Known rows, with every way that one mark hangs from another:
[ranef [fabo binotun mada]]: [ -4   3   7 -20 -11 -22  19   2  20 -11 -19  -9 -11 -13 -16  23 -10   8
   0 -10 -15 -15  15  25 -20  -7  -9  25 -18  49  13 -16 -14  26   8  34
  11  19   5 -12  38  -7  -3   4   6   8]
[pefov mada]: [ -5   1 -12   9  10  14   2   6  -7   6   1 -13   2   3  18  -9   1 -18
  -6   5  -5   1  -4  -1   0   5 -12  -9   9 -11   0  -7   6  -5  -1  -6
 -13  -6   0  11  -4  -1   9  -2  -2   2]
[mada [binotun fabo lugu]]: [ 14  11  11 -18   2  -3  -9 -12   6 -13 -12   8  10 -11  12 -20 -18  12
   0  24  16  -6  -8 -20  34 -18  31  -5  18   1 -15  -1  12   2  26 -10
  15   8  11 -15  16   1   8 -15  12   5]
[binotun fabo]: [  7   3  -3   1   1   1   0 -11  -1  -5   0  -8   3 -12   6 -24  -6   3
  -5   9   4 -10  -1  -2   9 -17  10   1   0   4  -6 -15   2   0  10  -5
   2   1   9  -4  -1   7   2   0  -2  -9]
[binotun [fabo mada ranef] lugu]: [ 21   8   2 -25  -2  -5  -2 -22   8 -32 -16  20   2 -13  10  -7  -8  12
 -19  12   2 -14   4   1  19 -44  34  10 -13  18  -2 -11  -3  12  20   9
  20  12  17 -16  10  14  12 -17   0   7]
[pefov [mada [fabo binotun ranef]]]: [ 12  17 -19   0  13  -2  -2  -5   5   3   2   1  14  26  19  -8  12 -39
  -9  10  10  -7 -15  -6 -14 -12   9 -15  -2  -1  25 -11   7  13   9   9
  -7  -4  10   6  -2   0  -1 -19   9  16]
[ranef [fabo [binotun lugu] mada]]: [  1   6   6 -35  -7 -22  18   0  25 -20 -19   8  -9 -15 -15  30 -15  18
   1 -10  -6  -7  13  20 -14 -14  17  30 -13  48   9 -11 -12  30  18  33
  23  22  11 -21  39  -6  -5  -2  10  15]
[binotun [fabo mada]]: [  9  -3   3  -9  -3   5   6  -9   9  -8 -17 -15   2 -23  -3 -27 -12  10
 -10  17  -9 -16  17  10  10 -31   5   7  -4  26  -6 -18  -4   6  15   6
  11  14   7  -9   9  10   1   0  -5  -7]
[ranef fabo]: [ -5   4   1  -9 -11 -17   5  -2  -5 -14  -1  10  -9   3   8  24  -3   2
  -1 -14  -4  -4 -10  13  -6  -1  -6   5  -6  11   8  -4  -5  11   3  11
   2   0   1   1  16  -4   9  -3   0   4]
[mada binotun]: [ -1   4  12  -8  -4  -6  -7   0   1   1 -13  -3   4   1   8  -2  -7  -5
   5  16   3  -5  -7 -14  18  10   0 -13   9  -1  -4   6   6  -2   7  -3
   3   5  -5  -3  17  -5   8  -9  10   8]
[binotun turun]: [-12   3   4  -8   8   8  -8   9  -2   6  12   1  -4   4  -8  10  11  -8
   6  -3   7  12   2   4 -22  13 -22   2  -2   1  -2  -7  -1 -11 -15   1
   3  -5  -4   8  -3  -2   7 -10  17   5]
[mada fabo]: [ 11   8  -3  -4   5  -1  -7   1   6   8   1   5  14  11   3 -13   4 -11
  -1  18  11   3 -10  -4  -2 -17  14 -14   9   2  11   1   9   5   8  -3
   5   1  -2   0  -7   5 -15  -8   7   5]
[fabo [mada [binotun turun]] ranef]: [ -4   7  20 -27  -4  -5 -14   2   5 -12 -17   7  -4   2   6  20  10 -10
  -2  15  -1  -5   2  -2   2   6 -27  -4 -11  21   0   2   1  -7  -3  14
  13   8  -6   3  23   0  27 -31  20  22]
[fabo [binotun lugu] ranef]: [ 12  12  -3 -19   2 -15   3 -13  12 -20   2  26   2   9  -3  20   1   1
  -2 -11  13  -1  -7  -3  -5 -11  32  13 -14   8  10   1  -2  18   8  15
  13   6  16 -14  10   0   5 -13   9  15]
[fabo [binotun turun] mada ranef]: [ -5   7   7 -23   2  -7   4   3  16  -6  -7  -2  -7   2 -19  21  12  -9
  -2  -7  -1  -6  19  16 -32   2 -22  17 -28  34  13 -16 -13   8  -9  29
  12  10   5  -1  19  -2   9 -14  21  17]
[lugu [binotun [fabo mada ranef] turun]]: [  1  14  17 -31   3   4  -9  -7   6 -16  -5   8   1 -11  -2  -2   5   0
 -10  22   7   1   8  -5 -13  -9  -4   4  -5  35  -1 -20   1  -2   3   9
  20   5   8  -7  16   8  24 -28  21  17]
[mada [binotun turun] [fabo ranef]]: [  5  21  10 -21   4  -8 -28   0   1  -1   2  22  12  26  14  11  19 -29
   2  22  23   3 -22 -17  -3   0  -6 -25   1  -1  11   3  12  -5   0  -1
  10  -6  -6   6   7  -2  13 -41  28  22]
[mada [binotun [fabo ranef] lugu turun]]: [  9  19  11 -29   3  -5 -20 -15  -1 -23   1  27   3   5  15   3   2  -7
  -2  14  25   0 -18 -18  14 -12  13  -6   1  -2  -8  -5   9  -4   9  -4
  19  -1  11  -4  12   3  31 -38  26  17]
[lugu [binotun turun] [mada [fabo ranef]]]: [  4  29  14 -41  15   1 -32   0   5  -1   6  38  18  23  -2  10  15 -13
   1  22  27  15 -17 -17 -24   3  18 -16  16  15   1   8   9  12   5   2
  26  -3  -6  -1  18   0  -1 -33  39  32]
[pefov [mada binotun [fabo ranef]]]: [ 13  19  -5  -6   5  -2 -15  -7  -6  -2  -8  11  17  26  44  -9   7 -39
 -10  30   9  -7 -32 -24  21  -8   5 -37  13 -15  13   7  20   0  12  -6
  -6  -4  -2  10   7   0  14 -33  11  19]
[mada [fabo [binotun turun] ranef]]: [  5  19  -4 -17  10 -10 -13   1  11   4  14  13   9  25  -8  13  21 -26
   3   2  22   4  -7  -1 -36  -4  -1  -3 -13  15  24 -12   1   9  -5  16
   9  -3   5   2   2   1  -3 -26  28  16]
[binotun lugu]: [  4   4   0 -12   5   1  -2  -1   4  -9   0  17  -1  -2  -2   5  -4  12
   2   0   9   8  -3  -4   7 -11  26   6   7  -1  -6   4   3   5   7  -2
  10   5   5 -10   2   0   1  -5   5   6]

Rows:
[  8  13   5 -32   5   3  -7 -11   4 -26  -5  20  -3  -9   1   4   4   6
 -11   8  11   0   5   7  -5 -30  11  13 -16  22  -4 -17  -3   2   5  11
  25   8  13  -8   6  11  22 -25  15  11]
[binotun [fabo mada ranef] lugu turun]
[  6  13 -17   3  15  10   4   7   9  20   0 -19  14  12   5 -20   2 -29
   0  16   5  -2  -7  -1 -16  -4   6 -12  12   7  17 -13   8  11  10   5
  -8  -1   5   3   0  -4 -16  -6  13   8]
[pefov [mada [fabo binotun]]]
[ 14  23  13 -27   4  -5 -16 -23  -1 -22  -7  24  14  -1  10 -16 -10   7
 -11  19  15  -7 -10 -20  13 -12  38  -5  11  11 -11   2   4  19  20   1
  19   1   9 -12  22   9  11 -14  12  16]
[lugu [binotun [fabo ranef]] mada]
[  2  11   5 -35   7  -6   1   4  19 -16  -5  15  -5  -1 -21  29   9   0
  -1  -5   8   5  13  11 -24  -8   4  22 -22  34   7 -11  -8  12  -2  28
  24  13  10 -11  20  -1  10 -22  26  23]
[fabo [binotun lugu turun] mada ranef]
[ 16   5   2 -12  -7  -7   1 -19   4 -23 -17   2   1 -11  12 -14  -4   3
 -20  11  -5 -20   6   6  11 -36  10   5 -19  20   3 -13  -5   7  14  12
  10   7  12  -6   8  14  13 -11  -8   2]
[binotun [fabo mada ranef]]
[  6  12  -3  -2   9  11 -12   4   1  15 -11  -9  17  13  30 -22  -2 -31
  -1  36   6  -2 -20 -19  15  -2   1 -35  29  -9   6   1  23  -3  15 -10
  -6  -1  -5   8   8  -4  -1 -22  14  13]
[pefov [mada binotun fabo]]
[ -5   3  20 -25 -19 -20   4   2   9 -16 -31  -1  -8 -11   8  21 -16   6
  -1   9 -14 -15   3   7  14  -1 -12   0  -2  33   4   0  -1  12  16  20
  13  18  -5  -9  45  -8  14 -12   7  13]
[ranef [fabo [mada binotun]]]
[-17   6  22 -33 -11 -13  -3  11   8  -8 -20   1 -13  -7  -3  35  -4  -2
   6   5  -7  -3   3  12  -9  13 -35   3  -6  35   1  -8  -3   3   0  20
  17  15 -10  -1  43 -11  19 -20  23  17]
[ranef [fabo [mada [binotun turun]]]]
[-12   9   7 -43  -1 -13   9  11  21 -14 -10   8 -13 -11 -27  40  -5  12
   6 -11   1   5  15  26 -37   2  -7  32 -13  52   8 -17 -11  20   2  36
  27  17   8 -14  35 -11   2 -10  27  19]
[ranef [fabo [binotun lugu turun] mada]]
[-13  12   4 -19  15  19 -12  15  -3   4   0   2   1   5  16   7   1 -17
   7  18  13  17 -10 -14   3  20 -12 -12  21  -9 -12  -2  15 -13  -1  -9
   4  -2  -2   6  14 -10  23 -28  31  19]
[pefov [mada [binotun lugu turun]]]
[-16   6  10 -29  -5 -14  12  14  17  -5 -10  -9 -15  -8 -25  33   0   1
   6 -15  -9  -1  17  31 -41   8 -29  27 -21  53  13 -23 -16  13  -4  36
  15  13   2  -5  37 -10   5  -6  22  11]
[ranef [fabo [binotun turun] mada]]
[  1  16  11 -17   0  -5 -19 -12  -7 -13   1   9   2   9  17  -2   6 -17
  -4  14  16  -6 -14 -13   8  -1 -10 -12  -6   0  -5  -9   6  -9   1  -3
   7  -4   4   3  11   2  30 -32  20  11]
[mada [binotun [fabo ranef] turun]]
[  0  19   5 -27  20   7 -15  14  22  21   4   4  15  13 -28  -7   6  -9
  11   8  21   5   5   4 -38   4   7   1   9  21   4  -5  -3  22   4  13
  20   6  -4   0  20  -6 -28  -9  39  15]
[lugu [mada [fabo [binotun turun]]]]
[ -8  10  15 -27   5   4 -15  10   4  -1   2  16  -1   1  -3  16  -1   0
  12  11  18  16  -5 -14   2  15  -1  -4  13   0 -12   4   9  -7   0  -4
  18   5  -2  -6  17 -10  13 -26  30  20]
[mada [binotun lugu turun]]
[ 15  23  18 -22  -3  -8 -17 -22   0 -22 -19  19  14   2  21 -18 -12   0
 -11  18  12 -24 -15 -15  32 -13  25 -15   5  -3 -13   7   3  17  23   1
  14   3   4  -8  30   6  16 -17  13  12]
[lugu [mada [binotun [fabo ranef]]]]
[ 18  21  -6 -17   8  -1 -19  -8  -1 -10  -7  27  19  25  41  -2   3 -27
  -9  30  18   1 -34 -28  25 -18  29 -31  19 -17   8  10  23   4  21  -6
   5  -3   4  -1   6  -2  14 -39  14  25]
[pefov [mada [binotun lugu] [fabo ranef]]]
[ 16  28  11 -32   9  -8 -26 -12   5  -9  -7  40  22  20   8  -2   1  -6
  -4  25  19   3 -19 -22  -1 -10  41 -21  19  11   3  16  10  21  20   0
  22  -1  -3  -8  20   3  -8 -25  22  26]
[lugu binotun [mada [fabo ranef]]]
[  4  18  12 -32  10   3 -25   8  11   7   1  22  12  13   1   4   5 -10
  12  28  28  17 -15 -17   2  -3  15 -16  21   6   0   5  17  -3   9  -6
  22   4  -3  -5  10  -7  -3 -35  36  20]
[mada [binotun lugu turun] fabo]
[-11   9  24 -45  -7 -11  -6  11  11 -17 -19  16 -12  -9  -4  39  -8  10
   7   7   2   5   1  10  -3   5 -13   9   0  37  -4  -4   1   6   8  19
  28  18  -3 -10  45  -9  18 -24  27  25]
[ranef [fabo [mada [binotun lugu turun]]]]
[  3   9   7 -19   0   1  -5 -10   3 -16  -6   3  -3  -7   1  -4   7  -3
 -14   7   2 -10   9   9  -8 -22 -14   7 -22  22   0 -21  -7  -3  -1  12
  13   2   7   2   2  11  20 -21   8   6]
[binotun [fabo mada ranef] turun]
[  6  16  -3 -23   5   1 -11 -12  -4 -23  12  28  -1   3   7   4   9  -3
  -7   1  22   5 -12  -4  -5 -20  15   7  -9  -1  -3 -12   2  -1   1  -1
  15  -7  15  -3  -6   9  23 -28  19   9]
[binotun [fabo ranef] lugu turun]
[  0  25   5 -38  14  -3 -12  -1  13 -14   4  35   3  12 -20  26   7   3
   4 -11  22   8   0   1 -23   5  22  16  -9  13  -4   3  -8  24   1  20
  27   3   8 -10  24  -5   5 -19  33  25]
[fabo [binotun [lugu mada] turun] ranef]
[  1   5   8 -30   8  13  -2   1  13  -8  -6   2  -2 -22 -15 -11  -3  15
  -3  12   9   4  15   9  -6 -25   5  16  -2  27 -10 -21  -2   0   8   7
  26  12  10 -10   8   7   6 -14  18   3]
[binotun [fabo mada] lugu turun]
[ 10  23  10 -35   6  -8 -29  -1   6 -11   3  42  12  24  14  16  14 -19
   3  23  33  14 -26 -20   3  -7  18 -21   8  -3   6   9  17  -1   8  -1
  19  -2   0  -2   8  -2  14 -46  33  28]
[mada [binotun lugu turun] [fabo ranef]]
[  1  18   7 -37   1 -18   6  -2  18 -19 -11  25   0  -3 -17  27 -17  20
   5 -18   8  -3  -4  12 -13  -1  33  23   2  26  -4   3 -11  41  19  26
  27  14   7 -20  43 -11  -9   1  20  18]
[ranef [fabo [binotun [lugu mada]]]]
[ -4  19   0  -8   8  12 -15  -7 -16  -8   0  -6   4   8  34 -12   7 -33
  -9  18  12  -7 -19 -15  10   5 -21 -21   3 -12  -3 -16  11 -13   1  -7
  -6  -9   6  14  10   1  42 -35  21  13]
[pefov [mada [binotun [fabo ranef] turun]]]
[  3  24  19 -29   5  -1 -25 -12  -2 -16  -9  17  10   5  12  -7  -2  -6
  -4  15  19 -12 -14 -11  10   0   1 -11   2   1 -16  -1   1   6   8   2
  17   0   1   1  27   2  23 -29  29  19]
[lugu [mada [binotun [fabo ranef] turun]]]
[  1  13   0  -9   4   1 -10 -12 -11 -14  14  11  -1   7   9  -3  13 -14
  -9  -1  15  -3  -8   1 -14 -11  -8   2 -16  -1   3 -18  -1  -6  -7   2
   5 -10   8   6  -6   9  26 -22  11   4]
[binotun [fabo ranef] turun]
[  4  16  -3 -27  17   2 -10  12  20  12  12  13  11  11 -23   5   9  -7
  12   7  27  18  -2  -1 -30  -8  19   5   8  21  11  -8   5  10   5   9
  21   6   7  -9   5  -6 -19 -18  36  16]
[mada [fabo [binotun lugu turun]]]
[ 24  21  -7 -24   6 -17  -7 -12  16 -12   2  32  15  19   1   9   4 -10
  -3   7  24   2 -16 -10  -8 -26  45   1  -4   9  18   2   6  23  17  14
  15   4  15 -14   3   2 -12 -20  16  17]
[mada [fabo [binotun lugu] ranef]]
[  8  12  -2 -10   9  13  -4  -7  -3  -8 -11  -6  10 -10  28 -29 -19  -7
  -4  26  10  -6 -15 -20  34 -11  22 -15  24  -9 -13  -8  19  -2  24 -14
   2   5  10  -5  13  -2  18 -18  11   6]
[pefov [mada [binotun fabo lugu]]]
[ 13  17   8 -12   0 -10  -7 -22  -4 -22  -1  15   7   1  16 -11  -2  -3
 -10  16  13  -5 -11 -19   7 -13  22  -6   4  12   1  -9   7   2  15  -5
  10  -5  13  -9   6  10  22 -19   7  10]
[lugu [binotun [fabo ranef]]]
[ -2  23  21 -32  13   7 -30  10  12  15  -7  17  18  12  -5  -8   2 -10
   9  28  21   4  -9 -12  -3   7   2 -21  24   7  -8  10  11  10   9  -1
  21   4 -15   2  27  -6 -12 -25  41  20]
[lugu [mada [binotun turun] fabo]]
[  0  10   0 -21  14  10  -8  -2   0  -7  11  11   1  -8  -5  -8   1   6
   2   6  21  11   0   1  -8 -15  12  10   5   6 -11 -16   3  -3   3  -4
  16  -1  12  -6  -4   3   9 -15  18   1]
[binotun fabo lugu turun]
[ 18  15  -8  -9   3 -18  -4  -9  11  -2   1  14  14  20   3   1  11 -20
  -4   5  15  -6 -12  -5 -15 -17  22  -7 -10  13  25  -2   1  17  11  17
   5   1   9  -4   5   2 -11 -15  11  11]
[mada [fabo binotun ranef]]
[  0  13  21 -40  -1  -6 -13   1  11 -21 -17  28  -3   3   0  27   5   1
  -1  14   9   3   1  -7  10  -1  -2   1  -6  18  -4   4   3   1   2  12
  25  11   0  -8  25  -2  23 -36  26  28]
[fabo [mada [binotun lugu turun]] ranef]
[  5  27   3 -28  15  -6 -20   0  14   5   6  23  14  23 -14   7  16 -17
   1   3  23   1  -5   2 -31  -3  12  -3  -6  15  11  -1  -4  23   3  20
  20   1   2  -1  17  -1 -12 -21  36  23]
[lugu [mada [fabo [binotun turun] ranef]]]
[ 11  15 -17 -11  21   8   1   8  13  11   1   1  17  11   4 -15  -1 -19
   3  15  15   9  -9  -5  -9 -14  30  -6  17   4  12  -8  13  17  19   3
   5   6  11  -5   0  -5 -18 -11  16  13]
[pefov [mada [fabo [binotun lugu]]]]
[ 18  19   1 -30  13   5 -19  -1  15   0  -7  33  21   7  -7 -11  -7  10
  -1  17  19   7 -11  -7   5 -24  52  -8  23   0  -6  15   7  26  25  -2
  27   8  -1 -11  12   1 -28  -9  18  15]
[binotun [lugu [mada fabo]]]
[  7  26   5 -35  13   4 -20 -14   1 -24   5  36   6   4   1   0   4   8
  -8   0  25   1  -7  -2  -4 -18  28   7  -1  -1 -17  -5  -2  14   8   4
  27  -3  10  -6  12   9  17 -23  25  16]
[binotun [fabo ranef] [lugu mada] turun]
[ 15  14   9  -8  -9 -13 -10 -22  -5 -22  -9  11   8   3  27 -13  -5  -8
 -11  18   8 -21 -19 -17  29 -14  11 -15  -4  -2  -1  -3   7  -1  15  -3
   5  -1   9  -5  13   5  25 -22   4   7]
[mada [binotun [fabo ranef]]]
[-19  12   3 -19  -2 -15   6  11   5  -2   9   0 -13   4 -16  34   4  -9
  10 -22   6   5   1  21 -45  19 -27  20 -15  31  13 -18 -12  11 -11  24
   6   1   4   0  25 -11   9  -8  25  10]
[ranef [fabo [binotun turun]]]
[ -6  11  10 -18   9   9 -11   0  -3   3  12  -3   4  -9  -7 -12   0   0
   6  17  16  13   3 -11 -17   7  -4  -1  16  20  -9 -19   7  -8  -1  -8
  12  -3   5  -3   6   1  11 -17  27   6]
[lugu [binotun fabo turun]]
[-11  14   0 -32   3 -16   6   9  10 -11   8  17 -11   3 -19  41   1   2
  13 -22  14  15  -2  15 -37  10  -2  25  -8  28   8 -13  -8  15  -4  23
  18   4  10 -11  24 -14   8 -13  29  16]
[ranef [fabo [binotun lugu turun]]]
